Every row comes from one small tree of marks. Brackets hold a mark, then the marks that hang from it, in the order of their numbers. Every link used is in the known rows. Which tree was each row made from?
Known rows
(k8 k772): [  0   6   5  -2   1   4  -1  -1 -13   5  -8 -14   0   5  -1  -4   8   5
   5   1   4   4  -5   8   3   2   1   8  14 -17  -5   6  -1   8  -2   0
   5   0  -2  -4  -2   1   2]
(k772 k8 k76 (k968 k792)): [ 14 -16  -3  -5   7   6  -1  -8 -17  -6  -2 -18   6  14  -3 -24  13  20
  10   1  12  -3  -6   9   9   6   1   9  19 -17 -10   9   1   8   6   8
  10   3   6  -2  -1  -3   4]
(k772 k8 k76 (k968 (k792 (k182 k400)))): [ 11  -2   4  -2   5   4   0  -7 -10   2  11 -22   2  17   9 -14  13  14
  17   5  15  -3  -9   7  17  16  -4  11  14 -15 -10  17  -2   4  17  10
  11   7   9   0  -2   0   5]
(k968 (k792 (k182 k400))): [  0  16   5   0   5   1  -6  -4  -3  10  12 -19   0   0  15  19  -7   2
  11   2   1   2  -6  -2  16  14  -6  -7   2  -7  -8  18   2  -2  13   6
   4   8   5  -8   7   3   1]
(k268 k266): [ -2   5   6  -1   7   2  -8  -3  -4   2  -8 -13  -4  -3   0   6  -3  -5
   0  -2  -6   8  -6   5  -3   6  -9 -11   8   7  -7   6  -5   3  -4   1
   4   5  -3  -5   7   0   5]
(k8 (k772 k76 k968)): [  7  -1   2  -5   1   7   2  -2 -13  -2 -11 -17   2  17  -8 -26  21   9
   7   3  14   0  -6  15   3   2   1  16  22 -28  -7   6   2  10   0   7
  10   1   1   1  -8  -3   7]
(k432 (k400 k182)): [ -3   4   6   2  -1   0  -2   0  -9  13   7  -8  -5   1  -1  18   3  -9
   9   5   7  -1  -3  -5  10  15   2   7   3  -3  -3   8  -6 -12  13  -2
   7   5  -5  -7   1   5   5]
(k268 (k266 k792)): [ -4   5  12   3   7   0  -9   2   5   1  -1 -14  -8  -3   1  16  -4  -5
   2   1 -11   8  -9   6   1   7  -8 -18   5   8  -7   4 -11   4  -1  -1
   5   6  -2  -1   8  -3   8]
(k968 (k792 k182 (k432 k400))): [ -5  18   0  -3  -1  -3  -3  -3   0   7  27 -20   4   0  16  30 -12  -5
  15   7   2  -4  -6  -3  15  17  -9  -5   0 -11  -9  19   0 -10  14   8
   6   6   4 -12  10   3   6]
(k968 k792): [  3   2  -2  -3   7   2  -6  -6  -9   2   0 -16   4  -3   4   9  -6  10
   3  -2  -2   2  -4   2   8   4  -1  -8   7  -9  -8  11   6   2   1   4
   4   4   2 -11   7   0   0]
(k268 (k266 (k792 (k182 k400) k432 k968))): [ -7  35  17   7  -6  -4  -3   5  19   7  28  -8 -10  -2  19  32 -15 -21
   7   5 -15   9 -13   3  10  25 -16 -22  -2   6  -8  13 -18   4  12   3
   7  11   2   1   9   7  14]
(k772 k968): [  5   7   3  -3   3   5  -1  -3  -7   0  -9 -15   1   7  -5  -4   3   7
   4  -3   7   4  -2   8   2   7  -3  -2  14  -7  -7   7   3  10   2   3
   9   3   0  -5  -1   0   6]
(k76 k772): [  1  -7   1   0   6   7  -2  -4  -6   3   2 -10  -1   8 -11  -4   5   1
   0   0   3   6  -4   6  -6  -1  -1   6  14  -1  -5   8   6   8   1   1
   6   0  -1  -4   0   1   3]
(k8 (k772 (k968 (k792 k266)))): [ 11  11  -1  -7   0   0  -7  -7 -13   0 -11 -16   0   2   4  -8   7  12
  10   1   2  -3  -7   8  13   5  -1   2  16 -28 -11   8  -9  13   0   8
   7   7   3 -11   0  -4   9]
(k182 k400): [ -1  12   7   2   2   6  -2  -2  -6   8   2 -11  -4   3   4   9   0  -4
   6   2   3   6  -4   0   6  10  -2   3   6   1  -5  12  -1   2   6  -1
   5   5   0  -4   1   5   2]
(k772 k8 (k968 (k792 (k182 k400) k432))): [  6  18   5  -2   0   0  -1  -6  -5   4  18 -24   2  13  16   4  -1   9
  21   6  12  -3  -7   4  21  22  -9   6   7 -11 -11  20 -10   4  21   9
   9   6  10  -6   2   4   5]
(k268 (k266 (k792 k432))): [ -7  13  11   3   4  -1  -7   3  10   0  11 -14  -8   0   7  22 -10 -12
   6   4 -11   7 -10   5   1  11 -13 -16   3   4  -9   8 -14   1   3   0
   5   6   0  -2  11  -1   9]
(k968 (k792 (k182 k400) k266 k432)): [  0  24   3  -1  -3  -3  -9  -6   3   9  27 -11  -6  -3  26  28 -12 -12
  16   7  -7   1 -10  -3  17  20 -11  -7  -1 -11 -13  23  -7  -4  14   9
   3  12   6 -11  13   4   9]
(k182 (k400 k432)): [ -3  18   8   4  -3   3  -1   1  -6   9   7  -8  -4   0   5  11   1 -11
   9   6   6   3  -2  -3  10  17  -2   5   4  -2  -6  13 -11  -5  12  -3
   8   4  -3  -6   1   7   0]
(k76 (k772 k8 (k968 k792))): [ 14 -11  -3  -4   9   5  -2  -9 -14  -3  -3 -19   5  15 -11 -23  11  23
   8   0  12  -2  -5  10   6   1   0  12  19  -7  -8   7  -3  15   6   6
  10   1   6  -7  -4  -2   3]
(k968 (k792 k432)): [  0  11  -3  -3   4   1  -5  -5  -4   1  11 -16   5  -2   9  16 -11   3
   7   2  -2   0  -4   1   8   7  -6  -8   4 -10 -10  15   4  -1   5   6
   4   4   4 -12  10   2   2]
(k792 k432 k968): [ -1  17   3   1  -7   2   1  -2   0   1  14  -2   2  -2   6  12 -11  -8
  -1  -1  -7   7  -5   3   2  13  -5  -8   7  -5  -6  11   4   8   2   3
   6   3  -2  -6   4   8   7]
(k8 (k772 (k968 (k792 k182 k266)))): [  9  15   1  -7  -2  -3  -8  -8 -10   3  -1 -19  -1   3  10  -1   5  10
  13   2   1  -1  -9   8  15   9  -5  -3  14 -30 -12  11  -5  11   5  11
   8   8   4 -11   2  -4  11]
(k76 (k772 k8 (k968 (k792 k182 k266)))): [ 14  -9  -1  -4   4   0  -6 -12  -9   0  10 -14  -2  12   1 -13   9  13
  13   1   4   0 -11   9   9  10  -5   8  17 -12 -11  12  -5  15  10  11
  10   7   6  -6   1  -3  11]
(k76 (k772 k968)): [  7  -2   1  -2   6   8   0  -5  -5   0  -5 -15   0  14 -16 -15  10   6
   2  -1  10   5  -3  10  -4   1  -3   7  18  -6  -6   6   3  13   3   4
  10   1   1  -3  -5  -1   7]

Which tree is each row?
[ -2  21   5   2  -1  -2  -4  -1  -5  10  19 -16  -1  -2  16  21  -6  -4
  14   8   4  -2  -5  -5  19  21  -7  -6  -1  -9 -10  19  -6  -9  18   5
   8   7   2 -12   7   6   0]
(k968 (k792 (k182 (k400 k432))))
[ -9  12   8   3  -4   0  -1   5   9   6  22 -12  -5   3   7  31  -7 -12
  12   8  -1   1  -6   0   9  14  -4  -2   2  -3  -6   9 -11  -5   9  -1
   7   4   0  -3   6   2   9]
(k266 (k792 (k432 k400)))
[  2  23   9   3 -10  -1  -4  -3   2  11  18   3  -9  -5  17  18  -7 -15
   4   0 -13  10 -10  -1  10  22  -6 -10   4  -2  -7  15  -3   8   8   3
   7  12  -1  -4   4   8  14]
(k792 (k182 k400) k266 k968)
[ -2  13  -3  -3  -4  -2  -8  -5  -1   4  19  -9  -2  -7  16  25 -11 -11
  12   7  -6  -4  -7  -4  15  16  -5  -2   2 -11 -10  15 -10  -7   7   6
   6  10   2 -14  11   3   9]
(k968 (k792 k266 (k432 k400)))
[  8  13   4  -4   2   3   0  -3  -9   4   4 -26   2  16   8 -13  16  11
  16   8  15  -5  -9  10  18  10  -4  11  15 -32 -10  15  -2   4  13  12
  10   7   8  -2  -5  -1   6]
(k8 (k772 k76 (k968 (k792 (k182 k400)))))
[ 13  -4  -4  -4   1   2  -5 -11  -8  -4  11 -11  -1  12   0 -14   5   8
  13   4   4  -2  -9   8   7   8  -5  12  17 -12 -12  12 -12  13   8   9
   9   6   7  -8   1   0  11]
(k76 (k772 k8 (k968 (k792 k266 k432))))
[  7   6  -4  -7   1   3   1  -4  -8  -4   3 -22   7  14   3 -15  11  10
  12   7  13  -6  -7  12  10   4  -3  11  17 -37 -11  13   0   5   5  12
   9   3   7  -5  -1  -2   6]
(k8 (k772 k76 (k968 (k792 k432))))
[  6  11  -1  -7   0   1   0  -5  -5  -1  11 -25   7  16   9  -8   9   8
  16   8  12  -6  -9  13  12   8  -8   7  15 -40 -13  17   2   3  11  15
   9   3   8  -4   0  -2   8]
(k8 (k772 k76 (k968 (k792 k182 k432))))
[ 11 -11   2  -2   6   8   2  -6 -12  -1  -5 -14   0  20 -15 -27  16  14
   7  -1  14   3  -5  12  -1   3   0  19  22  -2  -6   5  -4  17   5   2
  11  -1   2   0  -8   0   5]
(k76 (k772 k8 k968))
[ 10 -16   3  -2   4   8   2  -6 -14  -4  -4 -12   1  18  -6 -27  18  12
   8   0  14   2  -6  11   2   7   1  16  22 -11  -7   8   1  10   4   4
  11   1   2   4  -5  -2   6]
(k772 k8 k76 k968)
[ -4  28  17   7  -2  -3  -5   5  13   7  17  -8 -10  -4  14  25  -9 -15
   4   2 -15  11 -12   4   9  21 -12 -23   1   8  -6   8 -15   7   8   0
   8  11   0   2   6   5  12]
(k268 (k266 (k792 (k182 k400) k968)))
[ -3  13   4  -1  -5  -1  -7  -5   2   7  22  -5  -7  -1  17  22  -9 -15
  10   3  -8   7 -10   2   2  17 -11  -7   5  -8 -11  18   2   1   8   6
   4   8   0  -6  11   2  12]
(k792 k182 k266 k432)
[ 10  -1  -2  -7   4   5  -1  -5 -15  -4 -10 -22   7  13  -3 -22  16  17
   9   4  12  -5  -6  12  11   0   1  10  20 -34  -9   9   2   8   2  10
   9   3   5  -4  -4  -4   5]
(k8 (k772 k76 (k968 k792)))
[ -6  20  10   7 -12  -5   1   7   8  10  30   0  -7  -2   6  35  -8 -20
   8   8  -6   0  -7  -5  15  23  -1  -6  -2  -5  -3   7 -15  -7  18  -2
  10   7  -3  -3   3   8  13]
(k266 (k792 (k432 (k400 k182)) k968))
[  3   6  -1  -3   2  -3 -11  -9  -5   5  12 -11  -3  -6  17  19  -9   0
   8   1 -10   3  -9   0  10  11  -6 -14   5 -12 -11  16   4   2   5   9
   4  10   2 -12  12  -1   9]
(k968 (k792 k182 k266))
[ -5  21  10   4  -8  -3   0   4  12   4  31  -5  -3   1  13  30 -15 -11
   5   1 -12   8 -10   4   6  19  -9 -20   3  -8  -7  12   1   8  10   4
   8   5   0  -1   7   4  13]
(k266 (k792 k182 k432 k968))
[  1  18   2   1 -11   0  -3  -4   1   2  17   6  -4  -7  11  14 -12 -16
   0   0 -15   8  -8   2   2  16  -5 -10   7  -7  -8  12  -2   9   0   4
   6   8  -2  -7   7   7  14]
(k792 k266 k432 k968)
[ 11   3  -2  -5  -2  -1  -6 -10  -9  -3   8 -11   0   5  10  -4  -1   8
  15   2   1  -2  -8   5  14  14  -5   4  12 -13 -13  13 -12  10   7   9
   8   7   6 -10   5   0  10]
(k772 k8 (k968 (k792 k266 k432)))
[ -2  20   5   3 -16  -4  -3  -1   0  11  26   9  -8  -7  10  28  -7 -26
   7   7  -8   1  -9  -7  12  25  -2   0   1  -7  -5  11 -14  -7  14   2
   9  11  -6  -8   4  10  16]
(k792 k266 (k432 (k400 k182)) k968)
[  2  15   3  -1   0  -1 -11  -7  -2  10  16 -11  -6  -5  21  22  -7  -5
  12   4  -7   3  -9  -3  16  16  -7  -8   1  -8 -11  19  -3  -1  11   7
   4  13   4  -9  10   2   7]
(k968 (k792 (k182 k400) k266))
[ 13  -8  -4  -5  -1   3  -4 -11 -10  -6  12 -10   1  10   9 -15   7   6
  14   6   4  -4 -11   8  10  12  -4  10  17 -22 -13  15  -7   6   8  12
  10   8   7  -4   4  -2  11]
(k772 k8 k76 (k968 (k792 k266 k432)))
[ -2  14  12   5   0  -2  -5   3   7   0   4  -5  -7  -7   2  15  -9  -8
  -4  -2 -18  10  -9   6   1  11  -7 -25   6   7  -6   1 -11  11  -3  -1
   8   7  -2   0   7   1  11]
(k268 (k266 (k792 k968)))
[ -3  16   0  -3  -5  -5  -8  -5   2   8  29 -11  -2  -4  22  33 -12 -13
  16   8  -6  -3  -9  -4  16  20  -9  -6   0 -12 -12  19  -6  -9  12   9
   6  11   3 -12  13   3  12]
(k968 (k792 k182 k266 (k432 k400)))
[ 10  -5  -1  -5   2   2   0  -8  -8  -4  19 -21   6  17  10 -10   6  12
  17   6  11  -4 -10   9  11  14  -8   7  15 -23 -13  18   2   4  15  13
  11   4   9  -2   3  -1   8]
(k772 k8 k76 (k968 (k792 k182 k432)))
[ 12  -2  -3  -7   0   3  -6  -8 -13  -3  -6 -14   0   7   3 -20  16   9
   9   5   4  -4  -9  11  11   3   0   9  20 -35 -11   9  -3   9   1  11
   9   8   4  -5  -1  -5  11]
(k8 (k772 k76 (k968 (k792 k266))))
[ -8  24  10   5 -11  -4   2   6  14   7  36  -6  -3   0  14  37 -13 -16
   9   6  -8   4  -9   0  12  23  -7 -13   0  -6  -5  11  -7   0  13   2
  10   6   0  -2   5   6  14]
(k266 (k792 k182 (k432 k400) k968))
[  0  22   4   1 -12  -3  -4  -5   4   5  26   3  -5  -5  18  22 -14 -17
   4   1 -15   8 -11   2   3  21 -11 -14   5  -9  -9  16   2   7   6   7
   6   9  -1  -6   9   7  16]
(k792 k182 k266 k432 k968)
[ -4  24   5   1 -15  -4  -2  -2   7   8  32   2  -5  -5  18  29 -12 -23
   7   5 -11   4 -10  -2   9  26  -9  -6   2  -6  -7  15  -5   0   9   5
   9  10  -2  -7   7   9  17]
(k792 k182 k266 (k432 k400) k968)
